Each row comes from the steps of one walk. Every step used is in the known rows, and no mark comes twice. Write the walk behind each row, first mark first.
Known rows
levek savuf nitul: [-0.66  0.37 -2.31  3.30 -0.01  1.35  1.21  2.60 -0.44 -2.60 -1.80  0.07
 -2.59 -0.06  4.23  1.25  1.65 -0.79 -3.17  0.72  0.30 -0.11]
laza firagi meno fulonor savuf nitul: [-1.66  1.39 -1.49  0.96 -2.03 -2.64  6.14 -2.47 -6.25 -2.28 -0.72  0.29
 -4.88  0.83  4.19  1.81  1.45 -1.31 -1.34 -0.85 -0.62  0.59]
meno firagi datu levek savuf: [-1.42 -0.70 -3.37  4.64  0.58  4.07  2.97 -0.48 -1.28 -1.15 -2.09  0.62
 -2.95  3.61  4.54  1.05  0.29  0.07 -2.10 -1.09  0.64  1.73]
fulonor meno firagi laza nitul savuf levek: [-1.16  0.85 -2.71  0.18 -2.13 -0.77  3.05 -2.05 -4.88 -2.71 -3.47  2.56
 -3.72  2.49  4.23 -0.56  2.63  0.40 -2.92  1.50  2.42 -2.30]
laza nitul meno firagi datu levek savuf fulonor: [-1.51  0.39 -4.02  3.90 -0.50 -2.06  5.97  0.63 -2.16 -4.29 -2.44 -0.07
 -3.77  1.27  4.62  2.43  0.85 -0.68 -1.12 -0.05  1.77  0.45]
firagi laza nitul: [-1.43 -0.08 -4.62  2.01 -1.20 -0.33  3.88 -1.30 -0.05 -3.69 -3.23  1.38
 -3.26  0.67  4.61 -0.63  1.35  0.52 -2.06  0.30  1.00 -1.68]
meno firagi laza nitul savuf fulonor: [-1.26  0.69 -3.88  1.85 -1.62 -1.86  4.09 -2.16 -3.91 -2.66 -3.20 -0.54
 -4.25  1.96  5.92  1.07  0.68  1.20 -2.40  0.74  2.04 -0.66]
savuf fulonor meno firagi datu: [-3.08  1.30 -1.44  1.33 -0.86 -0.76  0.01 -0.67 -5.61 -2.22 -2.50  4.75
 -1.47  2.40  2.99  2.33  0.87  1.12 -2.42  0.63  1.44  1.29]
fulonor savuf nitul meno: [-1.65  0.37  0.17  0.95 -1.98 -2.68  1.40  1.54 -3.10 -2.55 -1.37  2.15
 -5.04 -0.28  3.09  0.92  2.41 -1.52 -1.29  0.97 -1.74 -2.15]
datu levek savuf nitul meno: [-0.28 -0.51 -1.77  4.68 -0.37 -1.32  2.27  3.36  0.96 -2.51 -1.92  0.59
 -3.67  1.47  3.76  0.98  2.13 -1.86 -2.30 -0.26 -0.47 -1.30]
datu levek savuf: [-0.53 -0.26 -2.04  4.84 -0.07  2.80  2.09  3.14  2.47 -0.84 -2.08  0.47
 -2.96  1.62  4.54  0.52  1.11 -0.87 -2.63 -0.97 -0.60  0.38]
laza nitul meno firagi datu levek savuf: [-1.23 -0.40 -4.23  3.73 -0.36  0.39  6.76  0.01 -1.81 -3.91 -2.19 -0.15
 -4.34  1.49  4.39  1.49  1.35 -0.85 -0.82 -0.20  1.42  1.02]
laza firagi datu: [-2.10 -0.26 -4.75  1.71 -0.50  2.48  4.55 -0.58 -2.84 -2.58 -0.91  0.61
 -3.25  2.63  4.35 -0.06  0.66 -1.00 -0.51 -0.81 -0.83  1.26]
laza nitul savuf: [-0.68  0.73 -3.26  1.52 -1.66 -0.38  5.31  0.92 -0.35 -2.75 -1.53 -1.66
 -4.37  0.18  4.93  1.03  1.33 -1.24 -1.31  1.25  0.09  0.23]
firagi datu levek: [-1.90 -0.75 -3.33  4.01 -0.01  1.32  2.14  0.14  2.02 -1.86 -1.70  2.15
 -2.35  3.67  3.11  0.26  0.38 -1.33 -1.15 -1.13 -1.06 -0.35]
firagi meno: [-1.40 -0.16 -1.94  0.52 -0.65  0.69  2.12 -0.61 -1.96 -1.86 -1.61  2.08
 -2.62  0.93  3.90  0.88  1.99 -0.81 -2.31 -1.30  0.42  1.31]
levek datu: [-0.82  0.51 -4.41  2.34 -0.12  1.69  1.18  2.76  0.45 -1.46 -2.44  0.28
 -2.83  0.39  4.08  1.26  1.23  0.21 -1.91  0.38  0.42  0.73]
nitul meno fulonor savuf levek datu: [-1.82  0.60 -0.81  0.24 -1.61 -3.06  1.38  0.73 -1.75 -1.71 -2.74  1.21
 -4.73 -0.77  3.20  2.46  2.33 -0.24 -0.63  0.78  0.29  0.16]
firagi laza nitul savuf levek datu: [-0.25  0.72 -6.59  1.33 -1.57 -1.42  4.15  0.23  0.95 -3.40 -3.91 -1.73
 -4.60  1.38  5.15 -0.91  1.83 -0.98 -2.22  0.62  1.68 -3.82]
meno firagi datu levek savuf nitul: [-1.09 -0.25 -3.52  5.29  0.61  1.79  2.92 -0.49 -1.61 -2.17 -1.90  0.57
 -2.68  3.66  4.16  1.31  0.46 -0.52 -2.53 -0.39  0.66 -0.17]
firagi datu: [-2.58 -0.64 -3.25  1.81 -0.11  2.25  1.27 -0.54 -0.28 -2.30 -1.75  2.02
 -2.26  1.99  3.29  0.74  0.76 -0.50 -1.16 -0.34 -0.38  1.24]

Which walk is each row?
[-2.55  0.76  0.47  0.32 -1.86 -0.88  3.04 -2.55 -3.75 -0.86 -1.79  1.87
 -4.45 -0.13  3.60  2.35  1.44 -0.14 -1.61 -1.24 -0.22  2.60] | firagi meno fulonor savuf
[-1.78  1.33 -0.05  0.61 -2.11 -1.24  0.66  0.81 -5.71 -0.74 -2.26  1.67
 -3.72  2.10  4.21  2.14  1.43  0.37 -2.62  1.09  0.67  1.56] | nitul savuf fulonor meno firagi
[-1.27 -0.15 -4.23  2.26 -0.72  0.62  4.22 -2.89 -2.96 -2.87 -3.02  1.18
 -3.14  1.36  5.29  0.16  1.17  1.84 -2.31  0.74  2.16 -0.51] | meno firagi laza nitul
[-1.59 -0.88 -3.25  4.44 -0.11 -0.35  2.71  1.60  0.49 -3.38 -2.00  0.97
 -3.71  2.87  3.02  0.87  1.36 -2.41 -1.44 -1.08 -0.56 -0.73] | firagi datu levek savuf nitul meno
[-1.78 -0.06 -0.95  2.95 -1.36 -2.14  2.89 -0.35 -3.75 -2.36 -1.44  2.24
 -5.31  2.56  3.02  0.95  1.41 -1.65 -0.93  0.01 -1.34 -2.42] | fulonor savuf nitul meno firagi datu levek
[-2.64  0.00 -1.91  0.78 -2.65 -3.26  4.95 -2.60 -2.71 -3.45 -3.46  1.50
 -6.00 -0.56  3.90  0.82  1.84  0.68 -0.59  0.19  0.51 -0.35] | firagi laza nitul meno fulonor savuf
[-0.79  0.76 -1.86  4.96 -0.18  0.16  1.36  3.74  2.17 -1.27 -2.32  0.58
 -2.27  1.46  4.66  1.52  0.66 -0.71 -2.87 -0.85 -0.20 -0.19] | datu levek savuf fulonor
[-1.82 -0.17 -0.67  1.05 -2.03 -2.23  1.65 -1.13 -5.65 -2.37 -2.54  2.40
 -5.78  0.97  3.80  0.13  2.31  0.01 -1.81  0.56 -0.42 -2.49] | fulonor savuf nitul meno firagi laza
[-1.23  0.98 -0.46  0.42 -1.11  0.46 -0.01  1.37  0.00 -1.22 -1.71  2.37
 -2.96  0.08  4.00 -0.41  2.08 -1.21 -2.03  0.87 -1.03 -3.36] | fulonor savuf levek
[-1.74  0.52 -2.53  0.68 -2.44  0.36  3.95 -2.07 -6.06 -2.20 -3.35  2.26
 -4.78  2.26  4.20 -0.14  2.16  1.05 -2.55  0.96  1.77  0.27] | fulonor meno firagi laza nitul savuf
[-1.54 -0.94 -2.85  1.87 -0.47  1.90  1.16 -2.59 -3.35 -1.24 -3.09  2.23
 -2.94  2.28  4.99 -0.02  1.33  2.17 -2.62 -0.01  1.45  0.49] | meno firagi laza
[-2.42  1.62 -0.34  1.00 -1.46 -2.03 -0.74  1.96 -2.99 -2.01 -2.36  4.75
 -1.32  0.67  2.89  1.91  1.54  0.50 -2.69  1.01  0.56  0.26] | savuf fulonor meno
[-2.65  1.07 -1.27  0.64 -1.88 -0.69  0.98 -0.29 -5.98 -1.35 -2.40  1.78
 -3.88  3.17  3.68  2.00  0.94 -0.08 -2.05  0.41  0.57  1.80] | nitul savuf fulonor meno firagi datu
[-2.17  0.85 -1.03  0.48 -2.51 -1.51  0.52 -0.60 -6.00 -0.97 -3.46  2.02
 -4.44  2.91  4.42  0.94  1.62  0.92 -2.90  0.36  1.00  0.50] | nitul savuf fulonor meno firagi laza
[-0.78  1.31 -4.75  0.62 -1.92 -0.59  3.45 -0.80 -4.56 -2.62 -4.06  1.31
 -4.33  2.33  4.23 -0.26  2.49  0.35 -3.00  1.45  2.88 -2.35] | fulonor meno firagi laza nitul savuf levek datu
[-0.02  0.09 -2.26  5.52  0.01  0.23  2.12  3.09  2.09 -1.97 -1.77  0.32
 -2.64  1.77  4.12  0.77  1.28 -1.52 -3.03 -0.15 -0.46 -1.73] | datu levek savuf nitul
[-2.29  1.05 -1.75  2.00 -1.15  1.49  0.16  0.68 -5.06 -1.75 -3.98  2.88
 -2.96  1.27  4.45  1.08  1.52  1.84 -4.08 -0.18  2.10  1.28] | levek savuf fulonor meno firagi laza
[-0.82 -0.37 -0.79  4.91 -0.60 -2.80  2.76  1.57  0.58 -2.25 -2.19  0.33
 -3.64  1.07  3.44  2.61  1.71 -0.90 -1.95 -0.10  0.15  0.47] | datu levek savuf nitul meno fulonor
